Each row was made from one walk, in order. Every step used is in the known rows, and no mark comes twice. Write each row's walk.
Known rows
kuvu/romu/zoseze/kupeg: -3.57, -0.19, -0.08, -1.42, +0.75, -0.90, +2.21, +0.12, +0.75, -4.06, +1.50, +0.46, -0.88, +0.86, +1.41, -3.05, -2.73, -0.27, +1.82
regu/kupeg/tafa/feti/kuvu: +0.24, +0.53, -0.71, -2.58, +5.28, +0.31, -1.96, -0.99, +0.65, +1.41, +0.10, +0.15, -0.73, +2.27, -2.44, +0.81, +0.88, -1.36, -4.14
feti/kuvu/romu/zoseze/kupeg: -2.39, +1.16, -0.05, -0.86, +0.98, +0.25, +1.43, +0.12, -0.67, -1.51, +0.02, +0.48, -0.16, +1.09, +1.18, -1.43, -2.25, -0.90, +3.00
tafa/feti/kuvu/romu: -1.99, +1.80, -0.74, -0.45, +1.42, -0.07, +1.12, -4.66, +0.63, -0.47, -1.67, -0.33, +1.10, +0.60, -2.28, -0.64, +1.90, -2.12, -1.56
bodek/romu/regu/kupeg: +0.03, -2.95, -2.74, -1.66, +0.62, +1.54, +0.95, -5.35, +0.70, -2.26, -0.95, +2.29, +4.33, +0.66, -2.61, -3.56, +1.75, +2.18, +3.26
regu/kupeg/bodek/romu: -0.73, -1.73, -2.06, -1.12, +2.33, +2.20, +0.59, +0.53, +0.44, -1.73, +0.18, -0.20, +3.65, -0.29, -3.01, -2.57, -1.14, +1.39, +3.25
kupeg/bodek/romu/tafa: -2.68, +0.06, -1.87, +1.57, -0.53, +1.98, +0.08, -1.64, +2.09, -0.56, -2.14, +1.46, -1.01, -0.68, -3.22, -4.26, -0.97, +0.52, +2.06
zoseze/kupeg/bodek: -5.55, -0.53, -0.13, +1.26, +1.43, +0.64, -0.61, +3.35, +1.37, -0.06, +2.49, +0.18, -2.71, -2.94, -2.89, -2.05, -4.74, +0.66, +0.29
regu/kupeg/zoseze: -0.14, -1.13, -0.52, -1.52, +2.75, -0.61, +2.34, +0.81, +1.31, -0.77, -1.50, -0.41, +2.29, -0.68, -0.13, -3.00, -2.13, -1.55, -0.87
regu/kupeg/tafa/feti: -0.78, -0.83, -0.75, -3.07, +5.01, -0.72, -1.08, -0.67, +1.95, -1.13, +1.19, -0.04, -1.41, +2.00, -2.67, -0.98, +0.22, -0.52, -5.24
romu/regu/kupeg/tafa/feti/kuvu: +0.33, -0.60, -2.11, -2.48, +3.64, +0.98, -2.58, -3.57, +0.00, +0.89, -0.65, +1.78, -2.36, +1.86, -3.26, -0.52, +2.38, +0.13, -3.07
kupeg/bodek/romu: -2.89, -0.96, -1.93, +0.67, -0.09, +2.30, +0.74, -0.06, +1.25, -1.22, -1.73, +0.19, +1.43, -0.87, -3.97, -3.52, -1.65, +1.20, +3.64
tafa/feti/kuvu/romu/zoseze: +0.23, +2.06, -0.13, -1.89, +1.48, +0.63, +1.69, -4.11, +1.01, -2.11, -1.79, -0.50, -1.89, +1.37, +0.04, -1.91, +1.45, -1.81, +0.54
regu/kupeg: -0.75, -1.89, +1.05, -2.58, +3.30, -0.31, +0.88, -1.48, +2.02, -2.37, +1.62, +0.03, +1.98, -0.19, -2.39, -2.08, -0.06, -0.70, +0.01
romu/regu: -2.37, -1.93, -0.33, -0.64, -0.92, +0.57, +0.38, -4.11, +2.07, -2.63, -0.92, +1.97, -2.22, -1.15, -4.27, -4.10, +1.08, +0.77, +1.37
bodek/romu/regu/kupeg/zoseze: +0.57, -2.43, -4.40, -0.57, +0.12, +1.11, +2.21, -2.77, -0.32, -0.42, -3.93, +1.79, +4.98, +0.33, -0.32, -4.43, -0.39, +1.10, +2.53
zoseze/kupeg/tafa: -5.89, -0.78, -0.38, -0.28, +2.39, -0.78, -1.34, +3.08, +1.03, -0.09, +1.03, +0.71, -1.88, +1.01, -2.49, -1.47, -3.88, +0.34, -2.38

Write each row's walk
-4.12, +2.46, -3.16, +3.38, +1.28, +2.50, -2.12, -2.01, +1.08, +5.17, -0.82, +1.95, -2.08, -1.00, -0.91, -0.72, -2.67, +0.35, -1.86
zoseze/kupeg/bodek/romu/tafa/feti/kuvu
-3.16, -0.86, -2.19, -0.92, +1.42, +1.17, -0.30, +2.45, +0.59, -0.95, -1.15, +1.20, -0.64, +2.70, +0.45, -3.07, -4.10, +2.08, +2.01
bodek/romu/zoseze/kupeg/tafa
-2.72, +2.42, -1.35, -0.15, +2.35, +1.36, -0.14, +0.91, -0.45, -0.24, +0.89, -0.26, -4.25, -0.51, +0.91, -0.96, -2.87, -0.37, +0.47
tafa/feti/kuvu/romu/zoseze/kupeg/bodek
+0.54, -0.13, -2.26, -2.38, +2.30, +0.37, +0.30, -7.12, -0.65, -1.53, -0.19, +1.22, +1.76, +1.29, -2.02, -0.90, +4.09, -0.62, -0.88
tafa/feti/kuvu/romu/regu/kupeg
+1.25, -1.51, -1.42, -2.34, +2.38, +2.65, +1.35, +0.57, +0.94, -3.46, +0.09, -0.27, +0.87, +0.41, -0.44, -3.97, -1.46, +1.68, +5.30
regu/kupeg/bodek/romu/zoseze
-2.02, +0.81, -0.11, -0.73, +0.66, +0.05, +1.46, -2.62, -0.23, -1.66, -2.11, -0.15, +2.96, +0.83, -2.77, -1.10, +1.17, -2.06, +2.06
feti/kuvu/romu
-1.48, +0.90, -2.21, -0.53, -0.03, +0.68, +0.46, -7.22, -0.08, -1.30, -2.24, +1.37, -0.39, +0.57, -3.08, -1.54, +3.68, -0.62, -0.55
tafa/feti/kuvu/romu/regu
-0.49, +0.24, -2.85, +0.04, +2.76, +1.58, -0.35, -3.43, +2.13, +0.39, +0.03, +1.29, -0.27, +0.09, -1.56, -2.67, +0.18, +0.55, -2.04
regu/kupeg/bodek/romu/tafa/feti
-3.00, +1.27, -1.21, -1.92, +2.17, +0.06, -0.45, +2.53, -1.56, -1.57, -1.01, +0.35, -1.76, +3.22, +0.96, -1.32, -2.83, -0.52, +1.66
feti/kuvu/romu/zoseze/kupeg/tafa
-1.80, +1.34, +0.36, +0.16, +1.77, +0.81, -0.29, -4.25, +2.33, +2.04, -1.43, +0.21, -1.73, -0.92, -3.34, -0.25, +0.96, -1.84, -2.21
tafa/feti/kuvu
-5.28, -0.60, -2.48, +2.01, +0.57, +2.02, -0.14, +2.21, +0.68, +0.72, +0.63, +0.74, +1.28, -1.45, -2.49, -2.36, -4.69, +2.05, +2.46
zoseze/kupeg/bodek/romu
-4.93, +1.83, -2.25, -0.38, +2.94, -0.58, -1.01, +0.11, -1.02, +1.20, -0.30, +0.31, -0.16, +2.73, -1.16, +0.81, -1.56, -0.99, -4.29
zoseze/kupeg/tafa/feti/kuvu/romu
-2.05, +1.52, -0.33, -0.02, -0.01, -0.46, +0.77, -4.53, +0.43, -1.27, -2.44, +1.07, +0.43, +1.28, -1.67, -2.20, +1.74, -2.71, +0.42
feti/kuvu/romu/tafa
-2.22, +1.55, -2.79, -0.21, +2.51, +1.95, -1.56, -0.20, +0.52, +2.93, -1.94, +1.25, -2.17, +2.80, +0.81, -0.63, -3.00, +1.09, -0.69
bodek/romu/zoseze/kupeg/tafa/feti/kuvu
-4.48, +0.96, -3.66, -0.27, +1.49, -0.10, -1.96, -2.45, -1.74, +0.60, -0.70, +2.09, -1.82, +2.45, -1.75, -0.36, +0.11, +0.53, -3.40
zoseze/kupeg/tafa/feti/kuvu/romu/regu
-0.50, -1.05, -2.24, -0.18, +1.72, +1.70, -0.19, -1.58, +1.40, -1.13, -0.11, +1.37, +1.57, +0.13, -1.90, -3.55, -0.59, +0.70, +1.65
regu/kupeg/bodek/romu/tafa
-4.98, +0.11, -2.57, +2.65, +0.05, +1.49, -0.79, +0.12, +1.24, +1.45, -0.06, +2.05, -0.96, -0.94, -1.39, -3.23, -4.03, +1.54, +0.70
zoseze/kupeg/bodek/romu/tafa
+0.24, -1.06, -2.75, -3.43, +2.53, +0.20, -0.87, -2.11, -2.75, -3.03, -1.52, +1.45, +2.21, +3.55, -2.62, -1.42, +2.91, -0.18, +1.43
feti/kuvu/romu/regu/kupeg/tafa
-0.35, +2.04, -1.12, -2.76, +2.50, +0.31, +0.01, -1.40, -0.06, -2.16, -2.74, -0.12, -3.16, +3.71, -0.28, -1.67, +0.99, -1.50, -0.88
kupeg/tafa/feti/kuvu/romu/zoseze
+0.31, +0.12, -2.78, -1.59, +2.52, +1.38, -0.53, -3.94, -1.57, -2.11, +0.40, +0.87, -0.31, -0.23, -2.83, -1.14, +2.63, -0.07, +0.15
tafa/feti/kuvu/romu/regu/kupeg/bodek
-2.97, +1.26, -0.86, -0.30, +0.78, -1.38, +1.22, -5.87, +2.37, -2.67, -0.89, +0.89, -1.68, +1.07, -1.49, -3.23, +2.10, -1.98, -4.09
kuvu/romu/tafa/feti
